What can hang from each mark:
V: K Q S
G: K T
U: N Q Z
K: G
Z: V
Y: W
N: W
W: N Y
T: G S
Q: U V

Known rows, with every way that one mark hangs from another:
{W N Y}: [ 0.15 -0.06 -0.20  0.19  0.02  0.16 -0.03 -0.20 -0.05  0.05  0.03  0.05
  0.12  0.14  0.37 -0.14 -0.21  0.01  0.27  0.32  0.17  0.18 -0.13 -0.20
  0.10 -0.13  0.23 -0.04  0.06]
{Z {V K Q S}}: [ 0.02  0.07 -0.03  0.27 -0.28  0.18  0.24  0.08  0.08  0.34  0.06 -0.04
  0.17 -0.26  0.34 -0.28 -0.05  0.46  0.26  0.11  0.13  0.13 -0.19  0.05
  0.29 -0.18  0.50  0.17  0.05]
{T {G K}}: [ 0.20  0.06  0.01  0.05 -0.18  0.08  0.22 -0.05 -0.14 -0.05 -0.01 -0.05
  0.03  0.09 -0.01 -0.06 -0.19  0.25  0.23 -0.02  0.25  0.08 -0.19 -0.15
  0.22 -0.07  0.20 -0.12  0.18]
{Z {V {K G} S}}: [ 0.08  0.09 -0.07  0.31 -0.27  0.12  0.33 -0.01 -0.03  0.16  0.04 -0.08
  0.02 -0.35  0.45 -0.18 -0.01  0.62  0.26  0.16  0.15  0.13 -0.10  0.01
  0.27 -0.21  0.39  0.09  0.03]
{K G}: [ 0.23 -0.02 -0.16  0.17 -0.11  0.08  0.20 -0.15 -0.17  0.09  0.13 -0.07
  0.01  0.04  0.40  0.07 -0.14  0.40  0.28  0.17  0.15  0.18 -0.14 -0.12
  0.18 -0.15  0.17 -0.02  0.16]
{Q U V}: [-0.19  0.05 -0.12  0.12 -0.11  0.14 -0.08 -0.18 -0.24  0.14  0.11  0.03
  0.17  0.13  0.29  0.16 -0.41  0.11  0.25 -0.07  0.03  0.20 -0.06 -0.13
  0.17 -0.15  0.03  0.02  0.12]
{U Z}: [ 0.24 -0.10 -0.13 -0.04 -0.04  0.08 -0.03 -0.20  0.03  0.15  0.06 -0.07
  0.13  0.36  0.25  0.00 -0.14  0.20  0.27 -0.05  0.07  0.14 -0.19 -0.17
  0.10 -0.09  0.08  0.00  0.09]
{V {K G} S}: [ 0.10  0.00 -0.08  0.25 -0.14  0.08  0.22  0.13  0.00  0.10  0.01 -0.07
  0.07 -0.22  0.40 -0.18 -0.26  0.72  0.24  0.28  0.12  0.07 -0.09  0.02
  0.29 -0.15  0.32  0.02  0.14]
{K {G {T S}}}: [ 0.30  0.00 -0.10  0.10 -0.09  0.14  0.16 -0.08 -0.24 -0.03  0.00 -0.06
 -0.02 -0.04  0.50  0.05 -0.29  0.23  0.29  0.09  0.24  0.18 -0.07 -0.08
  0.20 -0.13  0.19 -0.11  0.27]
{Z {V Q S}}: [ 0.03  0.09  0.01  0.22 -0.20  0.22  0.18 -0.03  0.06  0.31  0.14 -0.02
  0.10 -0.24  0.36 -0.18  0.07  0.27  0.25  0.12  0.11  0.20 -0.17 -0.06
  0.26 -0.18  0.42  0.17  0.06]
{Q {U N Z}}: [ 0.11 -0.04 -0.07  0.04  0.05  0.04 -0.08 -0.28 -0.04  0.24  0.05 -0.05
  0.18  0.36  0.35  0.10 -0.57  0.22  0.25  0.00  0.07  0.11 -0.15 -0.18
  0.18 -0.10  0.01 -0.10  0.08]
{U {N W} {Q {V K}} Z}: [ 0.30  0.00 -0.24 -0.09 -0.21  0.10 -0.15 -0.46  0.01  0.13  0.19 -0.18
  0.12  0.46  0.36 -0.17 -0.10  0.41  0.14 -0.36 -0.01 -0.12 -0.29 -0.14
  0.23 -0.06  0.01 -0.03  0.10]
{Y {W N}}: [ 0.16 -0.13 -0.19  0.22  0.03  0.17  0.05 -0.07  0.01  0.03  0.19  0.01
 -0.02  0.24  0.22 -0.07  0.09  0.08  0.34  0.01  0.10  0.14 -0.20 -0.20
  0.19 -0.19  0.22  0.07  0.00]
{W Y}: [ 0.09 -0.05 -0.17  0.14 -0.06  0.14  0.04 -0.15  0.02  0.05  0.04  0.02
  0.11  0.14  0.36 -0.10 -0.14  0.14  0.28  0.14  0.17  0.21 -0.13 -0.15
  0.07 -0.14  0.18 -0.03  0.10]
{Q {U Z} {V K S}}: [-0.19  0.03 -0.07  0.09 -0.09  0.08 -0.14 -0.07 -0.05  0.19 -0.03 -0.04
  0.25  0.06  0.28 -0.03 -0.59  0.37  0.19  0.03  0.01  0.04 -0.05 -0.04
  0.30 -0.12  0.10  0.03  0.09]
{V K}: [ 0.11 -0.06 -0.13  0.14 -0.19  0.09  0.14  0.08  0.00  0.14  0.00 -0.03
  0.17  0.12  0.24 -0.14 -0.20  0.46  0.31 -0.03  0.09  0.13 -0.18  0.00
  0.12 -0.13  0.25  0.02  0.11]
{Q V}: [-0.02  0.01 -0.15  0.06 -0.16  0.19  0.00 -0.15 -0.16  0.07  0.11 -0.03
  0.13  0.17  0.25  0.00 -0.08  0.13  0.26 -0.15  0.01  0.18 -0.12 -0.13
  0.10 -0.14  0.09  0.05  0.12]
{U Q {Z V}}: [ 0.22  0.03 -0.10 -0.02 -0.18  0.13  0.04 -0.37  0.15  0.28  0.15 -0.10
  0.04  0.24  0.31 -0.05  0.15  0.25  0.22 -0.24  0.08  0.12 -0.18 -0.17
  0.14 -0.10  0.14  0.06 -0.08]
{Z V}: [ 0.10  0.05 -0.10  0.16 -0.23  0.18  0.20 -0.18 -0.04  0.16  0.11 -0.01
  0.04  0.00  0.32 -0.04  0.16  0.17  0.33 -0.11  0.10  0.25 -0.15 -0.12
  0.08 -0.18  0.25  0.11  0.00]
{Q U}: [-0.05  0.00 -0.06  0.14 -0.05  0.09 -0.02 -0.07 -0.09  0.18  0.09  0.06
  0.13  0.11  0.30  0.12 -0.42  0.23  0.30  0.07  0.10  0.22 -0.09 -0.13
  0.16 -0.14  0.10  0.01  0.11]
{T G}: [ 0.11  0.01 -0.08  0.06 -0.06  0.04  0.21 -0.02 -0.08  0.01  0.06 -0.08
  0.02  0.04  0.11 -0.04 -0.03  0.28  0.25  0.12  0.15  0.19 -0.15 -0.13
  0.25 -0.09  0.11 -0.01  0.11]
{V K Q S}: [ 0.03 -0.02 -0.02  0.20 -0.16  0.13  0.12  0.23  0.11  0.30  0.04 -0.03
  0.23 -0.14  0.28 -0.29 -0.29  0.56  0.23  0.22  0.11  0.07 -0.19  0.06
  0.32 -0.13  0.45  0.10  0.17]
{N W}: [ 0.27 -0.04 -0.18  0.06 -0.19  0.13 -0.05 -0.18 -0.06 -0.02  0.24  0.00
  0.03  0.15  0.30 -0.07  0.10  0.25  0.29 -0.02  0.09  0.13 -0.25 -0.17
  0.15 -0.14  0.12  0.08  0.21]
{T {G K} S}: [ 0.12  0.07  0.08  0.08 -0.09  0.08  0.23  0.01 -0.17 -0.18 -0.05 -0.06
  0.07  0.12  0.20 -0.06 -0.18  0.16  0.23 -0.01  0.22  0.06 -0.18 -0.13
  0.25 -0.07  0.15 -0.10  0.21]
{Z {V K {Q U} S}}: [-0.11  0.09  0.01  0.31 -0.24  0.14  0.17  0.06  0.02  0.39  0.07  0.00
  0.20 -0.29  0.36 -0.16 -0.31  0.44  0.26  0.18  0.15  0.15 -0.14  0.04
  0.35 -0.19  0.45  0.14  0.04]
{G K T}: [ 0.36  0.03  0.01 -0.02 -0.28  0.24  0.04 -0.07 -0.13  0.02 -0.12  0.05
  0.05  0.08  0.04 -0.09 -0.44  0.10  0.30 -0.29  0.30  0.09 -0.14 -0.13
  0.06 -0.08  0.32 -0.19  0.28]

Rows:
[ 0.41  0.04 -0.17  0.02 -0.30  0.10  0.14 -0.31  0.01  0.29  0.02 -0.15
 -0.01  0.05  0.35 -0.09 -0.13  0.46  0.22 -0.19  0.24  0.06 -0.14 -0.06
  0.23 -0.10  0.28 -0.06  0.02]  {U Q {Z {V {K {G T}}}}}
[-0.11  0.08 -0.04  0.03 -0.11  0.22 -0.05 -0.09  0.11  0.13  0.15 -0.03
  0.05 -0.01  0.28 -0.13 -0.02  0.36  0.15 -0.13 -0.04  0.09 -0.06 -0.12
  0.22 -0.10  0.12  0.07  0.03]  {U {Q {V S}}}
[ 0.09  0.00 -0.22  0.05 -0.17  0.04 -0.18 -0.38 -0.22  0.12  0.11 -0.10
  0.22  0.35  0.37  0.01 -0.53  0.28  0.21 -0.17  0.03 -0.03 -0.21 -0.11
  0.26 -0.12 -0.01 -0.05  0.16]  {Q {U {N W} Z} {V K}}
[ 0.11 -0.05 -0.08  0.07 -0.04  0.05 -0.08 -0.18 -0.08  0.41  0.13 -0.02
  0.26  0.27  0.29  0.11 -0.51  0.17  0.25  0.15  0.15  0.14 -0.22 -0.13
  0.27 -0.10  0.17  0.02  0.17]  {V {Q {U Z}}}
[ 0.12  0.08 -0.07  0.33 -0.30  0.13  0.34  0.01 -0.06  0.33  0.10 -0.10
  0.11 -0.36  0.45 -0.20 -0.08  0.59  0.24  0.25  0.20  0.12 -0.17  0.05
  0.35 -0.20  0.51  0.11  0.10]  {Z {V {K G} Q S}}
[-0.10  0.11  0.05  0.26 -0.17  0.18  0.11 -0.05  0.00  0.38  0.14  0.03
  0.14 -0.27  0.38 -0.06 -0.20  0.26  0.25  0.19  0.13  0.21 -0.12 -0.07
  0.32 -0.19  0.37  0.15  0.05]  {Z {V {Q U} S}}
[-0.16  0.10 -0.08  0.27 -0.10  0.09  0.09 -0.10 -0.23  0.15  0.02 -0.08
  0.15 -0.15  0.48 -0.02 -0.68  0.56  0.18  0.15  0.05  0.03 -0.03 -0.01
  0.36 -0.17  0.16 -0.08  0.13]  {Q {U N} {V {K G} S}}
[ 0.15 -0.06 -0.10  0.14 -0.08  0.01  0.02 -0.12 -0.06  0.44  0.02 -0.09
  0.34  0.30  0.35 -0.05 -0.71  0.40  0.23  0.08  0.16  0.02 -0.26 -0.02
  0.31 -0.09  0.26 -0.06  0.15]  {V K {Q {U N Z}}}
[ 0.30  0.04  0.06  0.00 -0.20  0.24  0.04 -0.01 -0.15 -0.09 -0.14  0.04
  0.07  0.11  0.24 -0.08 -0.41  0.02  0.30 -0.28  0.28  0.09 -0.12 -0.11
  0.09 -0.08  0.27 -0.18  0.32]  {G K {T S}}
[ 0.22  0.04 -0.12  0.08 -0.14  0.07 -0.07 -0.49 -0.10  0.19  0.18 -0.06
  0.08  0.24  0.44  0.06 -0.23  0.15  0.27 -0.09  0.09  0.09 -0.23 -0.22
  0.22 -0.16  0.05  0.00  0.07]  {Q {U {N W} {Z V}}}
[ 0.13  0.06 -0.01  0.01 -0.13  0.16  0.01 -0.25  0.27  0.27  0.13 -0.08
  0.01  0.04  0.34 -0.15  0.15  0.35  0.18 -0.12  0.04  0.09 -0.12 -0.16
  0.22 -0.10  0.19  0.09 -0.09]  {U Q {Z {V S}}}
[-0.05  0.02 -0.12  0.02  0.00  0.09 -0.14 -0.39 -0.20  0.19  0.07 -0.07
  0.21  0.39  0.35  0.14 -0.56  0.09  0.21 -0.15  0.00  0.09 -0.12 -0.19
  0.19 -0.11 -0.05 -0.08  0.09]  {Q {U N Z} V}
[ 0.27 -0.03 -0.14  0.16 -0.18  0.10  0.22  0.05 -0.20  0.01 -0.08 -0.08
  0.06 -0.05  0.47 -0.07 -0.39  0.44  0.29  0.07  0.25  0.12 -0.11  0.03
  0.22 -0.13  0.28 -0.11  0.25]  {V {K {G {T S}}}}
[ 0.17  0.03 -0.13  0.20 -0.14  0.00  0.16 -0.36 -0.17  0.29  0.03 -0.12
  0.14  0.13  0.51  0.08 -0.52  0.42  0.26  0.04  0.17  0.08 -0.16 -0.09
  0.26 -0.16  0.16 -0.09  0.02]  {Q {U N {Z {V {K G}}}}}
[-0.03  0.07 -0.11  0.14 -0.21  0.15  0.09 -0.06  0.00  0.15  0.11 -0.10
  0.05 -0.12  0.37 -0.14 -0.15  0.64  0.14  0.00  0.04  0.02 -0.07 -0.01
  0.30 -0.12  0.21  0.03  0.06]  {U {Q {V {K G} S}}}
[ 0.11  0.04 -0.19  0.13 -0.21  0.15  0.14 -0.06 -0.34 -0.03 -0.04 -0.10
  0.11 -0.01  0.45 -0.03 -0.36  0.30  0.25 -0.09  0.16  0.10 -0.08  0.02
  0.21 -0.14  0.20 -0.08  0.25]  {Q {V {K {G {T S}}}}}
[ 0.38 -0.02 -0.26  0.11 -0.22  0.09  0.04 -0.49  0.01  0.10  0.08 -0.13
  0.11  0.26  0.48 -0.25 -0.03  0.24  0.26 -0.09  0.17  0.00 -0.30 -0.15
  0.16 -0.15  0.21 -0.02  0.07]  {U {N {W Y}} {Z {V K}}}
[ 0.01  0.03 -0.07 -0.08 -0.07  0.16 -0.16 -0.24  0.15  0.18  0.12 -0.10
  0.08  0.21  0.26 -0.10 -0.07  0.31  0.12 -0.17 -0.04  0.02 -0.09 -0.15
  0.22 -0.06  0.04  0.05  0.01]  {U {Q {V S}} Z}
[ 0.14  0.03 -0.13  0.23 -0.33  0.14  0.27 -0.04 -0.04  0.36  0.09 -0.05
  0.20 -0.05  0.32 -0.17 -0.02  0.34  0.30 -0.03  0.17  0.17 -0.26  0.02
  0.20 -0.18  0.46  0.13  0.06]  {Z {V K Q}}
[ 0.09  0.03 -0.06  0.10 -0.06  0.08  0.03 -0.38 -0.07  0.29  0.07 -0.06
  0.14  0.24  0.41  0.09 -0.37  0.16  0.28 -0.10  0.09  0.15 -0.15 -0.18
  0.17 -0.14  0.08 -0.04 -0.01]  {Q {U N {Z V}}}
[ 0.06  0.02 -0.20  0.14 -0.10  0.00  0.02 -0.35 -0.32  0.21  0.02 -0.15
  0.22  0.26  0.45  0.12 -0.74  0.41  0.20 -0.02  0.09  0.01 -0.13 -0.08
  0.29 -0.13  0.04 -0.14  0.12]  {Q {U N Z} {V {K G}}}
[ 0.16  0.02 -0.02  0.09 -0.13  0.15  0.07 -0.18  0.10  0.34  0.11 -0.08
  0.14  0.01  0.33 -0.14 -0.01  0.21  0.23  0.07  0.10  0.13 -0.20 -0.11
  0.25 -0.13  0.31  0.13  0.05]  {U {Z {V Q S}}}
[ 0.28  0.07 -0.12  0.26 -0.32  0.14  0.35 -0.06 -0.23  0.24  0.02 -0.10
  0.10 -0.20  0.54 -0.10 -0.20  0.33  0.29  0.05  0.31  0.16 -0.19  0.05
  0.30 -0.19  0.48  0.01  0.20]  {Z {V {K {G {T S}}} Q}}
[ 0.24  0.00 -0.14  0.22 -0.22  0.06  0.14 -0.01 -0.28  0.37  0.01 -0.04
  0.18 -0.13  0.35  0.04 -0.79  0.47  0.26  0.23  0.35  0.12 -0.15  0.04
  0.37 -0.13  0.39 -0.11  0.30]  {V {K {G T}} {Q U}}
[-0.07  0.10  0.02  0.32 -0.20  0.14  0.20  0.00  0.02  0.41  0.05 -0.03
  0.21 -0.25  0.42 -0.20 -0.38  0.46  0.24  0.12  0.13  0.10 -0.16  0.02
  0.35 -0.19  0.45  0.08  0.03]  {Z {V K {Q {U N}} S}}
